What can hang from each mark:
sife: supo tatod
bezus: zesanad
deko: kogun
tatod: kogun sife supo
zesanad: bezus deko supo
supo: bezus kogun sife tatod

Each row was made from one small tree. The marks that hang from a mark follow it in brackets, in alphabetical order. Every link used is in the known rows. Write each row's tree.
Known rows:
zesanad(bezus supo(tatod)): [-0.54  0.27  1.54  2.81 -1.34  2.05  2.45 -0.18 -1.46  2.79 -0.49  0.31
 -0.28  2.54  0.86 -4.43  2.14  1.98  0.73 -5.14 -1.04 -1.65  1.92 -0.84
 -0.74]
sife(supo(bezus tatod)): [ 0.97 -0.57 -1.21  3.28 -1.83  0.79  0.28  0.29 -0.22  0.22 -1.05  0.31
  1.58  0.28 -1.64 -3.98  0.22  1.43  0.29 -2.64 -3.06  1.97  3.86  0.81
  1.10]
supo(bezus sife tatod): [ 0.25  0.39 -1.86  2.90 -1.22  3.69  0.88  1.66 -3.56  1.09  1.17 -1.20
  2.26 -0.62 -0.93 -1.99  1.43  3.38  0.14 -2.44 -4.82  1.30  2.32  0.15
  1.21]
zesanad(deko supo(bezus)): [-0.34 -0.10  2.56  1.10  0.89  2.18  2.53 -1.07 -4.30  3.28 -0.04  1.04
 -0.17  2.34  0.31 -2.96 -0.04  2.68  0.17 -4.50  0.20  0.13 -1.76 -0.72
 -2.57]
tatod(sife supo(bezus(zesanad) kogun)): [ 2.31 -1.26 -2.16  0.27 -0.57  0.51  0.30  2.96 -2.60  0.26 -0.02 -1.82
  3.27  0.52 -2.14  2.79  2.83  3.48  1.61 -0.74 -3.09  0.40  0.64  1.14
  0.50]
tatod(kogun sife): [ 0.90 -3.27 -1.95 -0.47  0.63  0.56 -0.29  2.24 -1.81 -1.83 -1.04 -2.31
  2.51  1.92  0.90  3.72  1.43  1.89  0.32 -1.13  0.02  1.51  1.84  1.84
  2.42]
bezus(zesanad(deko(kogun))): [ 0.30  1.20  1.33  0.98  1.59  0.10  1.92  2.47 -1.89  0.67  1.20  0.17
  1.04  1.19 -1.01  0.47  0.38  1.72 -1.05 -2.09  0.94 -1.17  0.34 -0.34
 -2.32]
deko(kogun): [ 1.25 -0.87 -0.54  0.41 -0.28  0.13  0.25  0.65 -1.92  0.04 -0.77 -0.09
  1.23  0.69  0.20 -2.00  0.54  2.07 -0.99 -1.81 -0.50 -0.07  1.69  1.35
 -0.14]
sife(supo): [ 1.53 -0.73  0.18  1.62  0.22 -0.62 -0.53 -0.28 -0.38 -1.62 -1.74  0.29
  1.25  1.48 -0.74 -2.21  0.32 -0.48 -0.07 -1.45 -0.95  0.80  2.55  1.04
  1.55]
sife(supo tatod(kogun)): [ 3.28 -1.94 -0.51  2.08  0.54 -2.39  0.18 -0.56  0.09 -2.40 -1.94 -2.02
  3.56  3.02 -0.14 -2.74 -0.47 -0.42 -0.71 -2.55 -0.24  0.92  4.48  3.24
 -0.19]
sife(supo(bezus(zesanad) kogun) tatod): [ 3.07 -0.02 -0.69  2.31  0.39 -2.11  0.18  0.12  0.08 -0.62  0.39  0.49
  4.55  1.88 -2.17 -4.27 -0.73  1.09 -0.41 -3.55 -3.34 -1.17  4.55  1.66
 -2.97]
sife(supo(kogun)): [ 1.66 -0.54 -1.33  1.70 -0.29 -0.36 -0.50  0.15 -0.31 -1.59 -1.17  1.46
  1.40  2.19 -1.47 -3.03 -0.37  0.69  0.31 -2.57 -1.65 -0.38  3.58  2.02
  0.66]
bezus(zesanad): [ 0.21  0.81  0.96  1.15  1.69  0.25  0.20  2.48 -0.90 -0.32  1.39  0.60
  2.02  0.56 -1.42  1.54  1.97 -0.20 -1.37  0.11 -0.47 -0.16  0.74 -0.97
 -1.03]
supo(sife(tatod)): [ 2.29  0.06  0.81  0.75  1.53  0.15  0.22  0.15 -3.46 -1.70  0.53 -1.98
  3.50  1.33  0.75 -1.42  1.23  0.57 -0.96 -1.72 -2.57 -0.28  1.37  1.13
  0.34]
zesanad(bezus): [-0.51 -0.08  1.80  1.40  0.17  0.50  0.00  0.72 -1.62  0.49 -0.49 -0.43
 -0.49  1.10  0.97 -2.56  2.09  1.21  0.83 -2.06 -1.91 -2.07  1.10 -0.39
  1.33]
supo(bezus kogun): [ 0.22 -0.74 -1.62  1.24 -0.47  1.84 -0.48  0.99 -2.33  1.12  0.97  1.72
  1.42  0.39 -1.49 -2.83  0.33  3.33  0.31 -2.21 -3.88 -0.37  1.62  1.02
 -0.93]
zesanad(supo(kogun tatod(sife))): [ 0.75 -0.89 -1.01  1.18 -1.36  1.96  2.02  0.62 -1.31  1.16  0.16  1.60
  2.15  2.68 -0.29 -1.93  1.12  2.82  0.07 -5.10 -1.16  0.23  2.36  0.75
 -1.24]
sife(tatod(supo(bezus(zesanad) kogun))): [ 3.15 -0.19  0.20  1.93  0.12 -1.17  1.05  0.94 -1.87  0.34  0.46 -1.57
  3.92  0.84 -1.81 -2.27  1.79  1.69 -0.33 -1.28 -2.93  0.22  1.36  1.92
 -2.44]
supo(tatod(sife)): [ 0.32 -1.05 -0.22  1.19 -1.36  1.04  1.00  2.04 -0.55 -0.51 -0.12 -0.50
  2.22 -0.12  0.01 -0.07  2.01  1.85 -0.19 -2.10 -2.15  2.38  2.23  0.53
  2.00]
tatod(kogun supo(bezus sife)): [ 2.37 -1.73 -3.59  2.17 -0.18  2.63  0.48  1.89 -5.25 -0.01 -1.28 -4.93
  1.81  1.61 -1.26  2.14  2.36  3.11  1.30  0.09 -1.68  1.63  0.77  2.73
  2.29]
zesanad(bezus supo(kogun sife tatod)): [ 0.21  1.00 -0.94  2.90 -1.38  3.38  2.48  0.55 -3.12  2.20  0.51  0.25
  0.54  3.61  0.39 -4.26  1.48  3.74  1.45 -6.73 -2.66 -3.86  3.03  0.16
 -0.82]
tatod(supo): [ 1.94 -0.64  0.47  1.49 -0.29  0.41  0.36  0.82 -2.55 -0.35 -1.59 -1.96
  0.70  0.47 -0.99 -0.10  3.07  0.62  0.27  0.82 -0.76  2.10 -0.56  1.54
  1.80]
sife(supo(bezus(zesanad) kogun tatod)): [ 1.05  0.48 -2.70  3.63 -1.60  0.94  0.72  1.84  0.49  0.45  0.52  1.52
  2.36  0.94 -3.33 -3.16 -0.21  2.26  0.35 -3.43 -3.44 -0.08  5.11  0.93
 -1.03]
zesanad(bezus supo(sife)): [ 0.34  0.38  1.34  1.42  0.77  2.27  1.21 -0.66 -4.19  1.54 -0.33 -0.94
  0.31  3.51  1.64 -2.44  2.03  1.84  1.17 -4.57 -1.33 -3.62  0.61 -1.01
  0.09]

Which tree is each row?
[ 0.88 -0.03 -2.92  1.20  0.12  3.09 -0.47  1.32 -4.56  0.40  1.51  0.21
  2.18  0.91 -1.19 -1.74  0.39  4.01  0.78 -2.62 -4.88 -1.56  1.81  1.14
  0.03] -> supo(bezus kogun sife)
[ 0.42 -0.32  1.26  0.95  0.18  1.83  2.90 -1.04 -4.51  3.82 -0.40  0.66
  0.11  2.58  0.41 -3.77 -0.83  4.11  0.00 -5.61  0.61 -0.81 -0.71 -0.03
 -3.40] -> zesanad(deko(kogun) supo(bezus))
[ 2.57 -3.43 -2.44  0.19 -0.33  0.34  0.44  2.45 -2.69 -1.63 -2.44 -4.63
  2.35  1.90 -0.07  4.66  2.99  2.17  1.33  0.13  0.32  2.61  0.82  3.04
  3.37] -> tatod(kogun sife supo)
[-0.03  0.51  0.49  1.38  0.93  1.07  1.21  1.91 -2.79  2.14  1.38  0.18
  1.44  0.18 -1.40 -0.66  0.30  3.00 -0.46 -2.06 -1.47 -0.58  0.26 -0.76
 -2.38] -> supo(bezus(zesanad(deko(kogun))))
[ 0.40 -1.20 -0.27  1.32 -1.27  2.37  1.68  0.05 -2.19  2.50 -0.03  0.45
  2.34  1.22  0.04 -1.79  1.56  2.94  0.09 -4.21 -2.02  1.60  1.26 -0.54
 -0.86] -> zesanad(supo(bezus tatod(sife)))
[ 1.80  1.30  0.02  1.22  1.95  0.79  1.55  1.14 -2.53  0.33  2.13  0.57
  3.86  3.21 -1.16 -0.06  1.11  0.96 -1.19 -3.31 -0.83 -2.51  1.56 -0.23
 -3.81] -> bezus(zesanad(supo(kogun sife(tatod))))
[ 2.21  0.55 -1.18  2.00  0.45  1.88  0.52  2.08 -4.55  0.49  0.27 -3.01
  2.38  0.18 -2.13  1.76  3.08  2.04  0.70  0.64 -2.85  0.49 -0.34  0.26
  0.81] -> tatod(supo(bezus(zesanad) sife))
[ 1.88 -3.40 -2.63  0.15  0.24 -0.42 -0.51  1.45 -0.76 -2.66 -2.30 -2.43
  2.74  2.78  0.27  2.78  0.54  1.18  0.90 -1.89  0.17  1.27  3.64  2.43
  2.96] -> tatod(kogun sife(supo))
[-0.32  0.70  1.05  2.47 -0.78  2.56  4.00  0.23 -2.49  2.70  0.60  2.08
 -0.28  3.29 -0.47 -4.21 -0.31  3.31  0.02 -6.42  0.49 -0.25  0.69  0.91
 -3.02] -> zesanad(deko supo(kogun tatod))
[ 1.71 -2.14 -1.88  0.01 -0.43 -0.32 -0.86  0.79 -1.08 -1.23 -1.05  0.13
  2.87  1.32 -0.56 -0.44  0.18  2.40  1.30 -2.92 -3.20  0.13  3.01  1.23
  1.65] -> tatod(sife(supo(bezus kogun)))
[ 2.29 -2.77 -3.19  0.77 -0.04  0.77  0.46  3.42 -2.95 -0.19 -1.04 -4.59
  3.30  1.26 -1.50  5.45  3.03  3.11  1.44  0.27 -0.85  1.87  0.92  1.68
  1.57] -> tatod(kogun sife supo(bezus(zesanad)))
[ 1.28 -1.17 -2.09  3.36 -1.36  0.50  0.75  0.97  0.45 -1.26 -1.74 -0.74
  1.41  1.88 -1.23 -2.02  0.19  0.63 -0.05 -2.41 -0.58  2.08  4.88  2.19
  1.72] -> sife(supo(tatod(kogun)))
[ 2.71  0.14  2.21  1.91  0.79 -1.33  1.82  0.60 -2.56  0.72  0.02 -2.58
  3.07  0.56 -1.11 -1.93  1.74  1.29 -0.46 -1.27 -1.63  0.98 -0.17  1.22
 -2.16] -> sife(tatod(supo(bezus(zesanad(deko)))))
[ 3.16 -2.09 -0.66  2.04 -0.01 -0.80  0.98  0.40 -2.48 -0.14 -1.22 -3.91
  3.26  1.36 -0.58 -1.39  1.77  1.63 -0.25 -0.83 -1.40  2.07  1.54  3.14
 -0.53] -> sife(tatod(kogun supo(bezus)))
[ 0.64  0.92 -1.27  2.58  0.92  2.58  2.26  2.41 -2.26  0.78  1.62 -0.68
  2.81  2.78 -1.43  1.83  1.76  1.26 -1.00 -2.63  0.34 -0.46  2.17 -0.52
 -1.95] -> bezus(zesanad(supo(sife tatod(kogun))))
[ 3.44 -0.70  0.66  1.45 -0.11 -1.51  0.93  0.14 -1.70 -0.86 -0.65 -1.61
  3.08  1.37 -0.80 -2.97  1.76  0.96 -0.45 -1.40 -1.96  0.74  1.29  2.96
 -1.08] -> sife(tatod(supo(kogun)))
[ 3.11 -0.98 -0.70  2.10 -0.31 -1.90 -0.16 -1.06 -0.34 -0.74 -0.66  0.35
  3.82  1.78 -1.29 -5.80 -0.98  1.43 -0.07 -3.95 -3.73 -0.40  4.37  2.49
 -1.76] -> sife(supo(bezus kogun) tatod)
[ 1.41 -0.01 -1.96  2.23  0.01  0.10 -0.40  1.15 -0.48 -0.13  0.17  1.53
  2.33  1.49 -2.79 -2.19 -0.29  1.58  0.41 -2.49 -2.84 -1.04  3.66  0.71
 -1.11] -> sife(supo(bezus(zesanad) kogun))
[ 1.01 -1.40 -2.72  3.62 -1.68  1.11  0.52  0.87 -0.29 -0.01 -1.39 -0.69
  1.69  1.17 -1.73 -2.73 -0.07  1.91  0.48 -2.75 -1.99  2.17  4.78  1.87
  1.21] -> sife(supo(bezus tatod(kogun)))
[-0.09  1.34  2.72  1.25  2.23  0.96  2.61  1.18 -2.44  1.72  1.37  1.07
  0.96  2.66 -0.88  0.50  0.95  0.72 -0.98 -2.92  1.77 -1.00 -0.97 -1.52
 -3.39] -> bezus(zesanad(deko supo))
[ 2.40 -0.23 -2.63  1.80 -0.70  2.43  0.30  1.43 -4.84  0.48 -0.19 -2.12
  1.75  0.79 -1.88 -0.62  2.12  3.55  1.54 -0.93 -3.97  0.05  0.49  2.07
  1.18] -> tatod(supo(bezus kogun sife))
[ 3.33 -0.74 -0.03  1.78  0.08 -2.53  0.14 -0.87  0.39 -2.06 -0.97  0.36
  3.56  2.60 -0.82 -5.09 -0.79  0.19 -0.51 -3.65 -2.15 -0.58  4.39  2.94
 -1.25] -> sife(supo(kogun) tatod)
[ 3.14 -2.22 -1.21  2.38  0.23 -1.83 -0.08 -0.75 -0.68 -1.11 -1.65 -2.04
  3.83  2.27 -0.55 -3.48 -0.68  0.82 -0.26 -2.84 -1.83  1.00  4.41  2.77
 -0.79] -> sife(supo(bezus) tatod(kogun))
[-0.17  0.02  1.03  1.22  0.37  2.43  2.62 -0.62 -4.13  3.36  0.61  2.14
 -0.03  3.03 -0.36 -3.79 -0.72  3.90  0.54 -5.68 -0.48 -1.10 -0.83  0.23
 -3.48] -> zesanad(deko supo(bezus kogun))
[ 2.59 -1.52 -2.90  1.93  0.23  1.99  0.71  2.03 -4.57 -1.37 -1.64 -4.78
  1.51  2.29 -0.80  2.81  2.62  1.89  0.96  0.35 -0.02  1.39  0.83  3.08
  2.78] -> tatod(kogun supo(sife))
[ 1.60  0.45  0.59  1.53  0.50  1.17  1.73 -0.86 -3.53  1.31  0.32 -0.42
  1.79  4.39  1.29 -4.65  1.03  2.70  1.01 -6.38 -2.39 -4.98  2.15  0.59
 -2.11] -> zesanad(bezus supo(kogun sife(tatod)))
[ 0.48  0.89  0.12  1.19  1.43  1.11  1.26  1.51 -1.38  0.98  1.67  2.11
  2.21  2.73 -1.72  0.22  1.30  0.82 -1.07 -2.45  0.07 -1.65  0.93 -0.79
 -3.47] -> bezus(zesanad(supo(kogun)))
[ 1.72 -3.61 -3.13  0.41 -0.05  0.04 -0.67  1.37 -1.34 -1.67 -2.04 -2.41
  3.00  2.22  0.01  2.15  0.34  2.20  1.17 -2.10 -1.09  1.47  3.55  2.01
  2.57] -> tatod(kogun sife(supo(bezus)))
[ 0.12 -2.47 -3.05  1.94 -1.91  2.37  0.95  2.58 -1.48  0.85 -0.09 -1.80
  2.62  0.16 -0.51  0.60  1.34  3.96  0.60 -2.51 -2.84  2.78  3.32  1.28
  1.49] -> supo(bezus tatod(kogun sife))
[ 0.89 -0.22 -0.26  1.07  0.84  3.05  0.62 -0.89 -4.87  1.86  0.27 -0.06
  1.96  2.12  0.11 -1.51  1.22  2.15  0.03 -3.16 -2.03 -0.46 -0.06 -0.67
 -0.88] -> zesanad(supo(bezus sife))
[ 1.35  0.30  0.70  2.03  0.32  0.94  1.43  1.90 -3.39  1.55 -0.06 -1.93
  1.04  0.09 -2.17  0.58  2.46  2.04  0.52 -0.01 -1.25  1.17 -1.33  0.24
 -0.35] -> tatod(supo(bezus(zesanad(deko))))
[ 0.42 -2.13 -1.86  1.68 -1.30  2.71  1.83  0.65 -2.29  2.23 -0.39 -0.55
  2.43  2.15  0.01 -0.55  1.24  3.40  0.29 -4.19 -1.03  1.78  2.11  0.47
 -0.69] -> zesanad(supo(bezus tatod(kogun sife)))
[ 0.93  1.66  0.97  0.95  2.00  1.49  2.94  1.43 -4.04  1.56  1.35 -0.10
  1.71  3.20 -0.57  0.58  0.32  2.25 -0.84 -4.10  1.34 -2.44 -0.04 -0.95
 -3.33] -> bezus(zesanad(deko(kogun) supo(sife)))
[ 0.32  0.59  0.07  1.22  0.93  3.50  2.58 -0.43 -5.93  2.70  1.06  0.85
  0.63  3.50 -0.16 -2.77 -0.71  4.41  0.93 -6.04 -1.34 -2.07 -0.59  0.30
 -2.77] -> zesanad(deko supo(bezus kogun sife))
[ 0.01 -1.41 -3.07  2.23 -1.04  2.07  1.31  4.11 -0.88  1.01  1.22 -1.76
  3.58  0.18 -1.68  2.61  1.77  3.57  0.15 -2.04 -2.43  1.76  3.50  0.21
 -0.05] -> supo(bezus(zesanad) tatod(kogun sife))
[ 2.47  0.18 -1.03  0.82  0.88  0.53  0.25  0.68 -3.15 -1.61  1.23 -0.52
  3.66  2.17 -0.11 -2.44  0.34  2.03 -0.45 -3.16 -3.40 -1.79  2.59  2.39
 -0.80] -> supo(kogun sife(tatod))
[ 1.83 -1.47 -2.64  2.42  0.03  1.45  0.69  2.79 -3.00  0.72 -0.66 -3.50
  1.82  1.16 -2.42  2.69  2.66  2.26  0.61  0.83 -0.43  1.76  0.72  1.76
  0.21] -> tatod(kogun supo(bezus(zesanad)))
[ 1.59 -2.24 -0.64 -0.06 -0.04 -0.51 -1.01  0.43 -1.18 -1.31 -1.49 -0.78
  2.85  0.76 -0.04  0.22  0.76  1.48  0.97 -2.00 -2.64  1.14  2.21  0.48
  2.32] -> tatod(sife(supo(bezus)))
[ 1.06  0.44 -1.08  2.27  0.31  0.16  0.46  1.17 -1.06  0.30  0.29  1.42
  1.54  1.88 -2.59 -2.38 -0.93  2.10  0.67 -3.32 -2.13 -1.23  2.89  0.72
 -1.58] -> sife(supo(bezus(zesanad(deko)) kogun))
[-0.52  0.71  1.19  1.49  1.37  1.25  0.94  1.88 -2.60  1.83  1.63  0.47
  1.24  0.05 -1.50 -0.13  0.81  2.13 -0.33 -1.38 -1.61 -0.06 -0.36 -1.19
 -1.82] -> supo(bezus(zesanad(deko)))
[ 0.43  0.55 -3.71  3.04 -1.90  4.13  1.02  2.23 -3.33  1.14  1.94  0.20
  2.33  0.28 -1.81 -2.92  0.54  4.85  0.67 -3.81 -5.65 -0.30  3.59  1.33
  0.15] -> supo(bezus kogun sife tatod)
[-0.34  0.40  2.32  1.26  0.03  0.32  2.26  0.73 -2.93  1.83 -0.78 -0.97
 -1.68  1.92  1.48 -3.92  0.15  3.60  1.17 -4.90 -0.11 -3.35  0.60  0.43
 -0.34] -> zesanad(bezus deko(kogun))
[ 2.37 -2.12 -2.15  0.08 -1.20  0.74  0.07  1.78 -3.10  0.11 -1.05 -1.98
  2.50  0.48 -1.26  1.13  2.50  3.88  1.96 -1.15 -3.47  1.11  0.45  1.99
  1.73] -> tatod(sife supo(bezus kogun))
[ 0.38 -0.68 -3.87  3.37 -1.34  4.15  1.14  2.38 -3.68  0.76  0.79 -2.54
  2.29  0.53 -0.98 -0.49  1.05  3.97  0.41 -2.53 -3.55  1.48  3.40  1.42
  1.42] -> supo(bezus sife tatod(kogun))
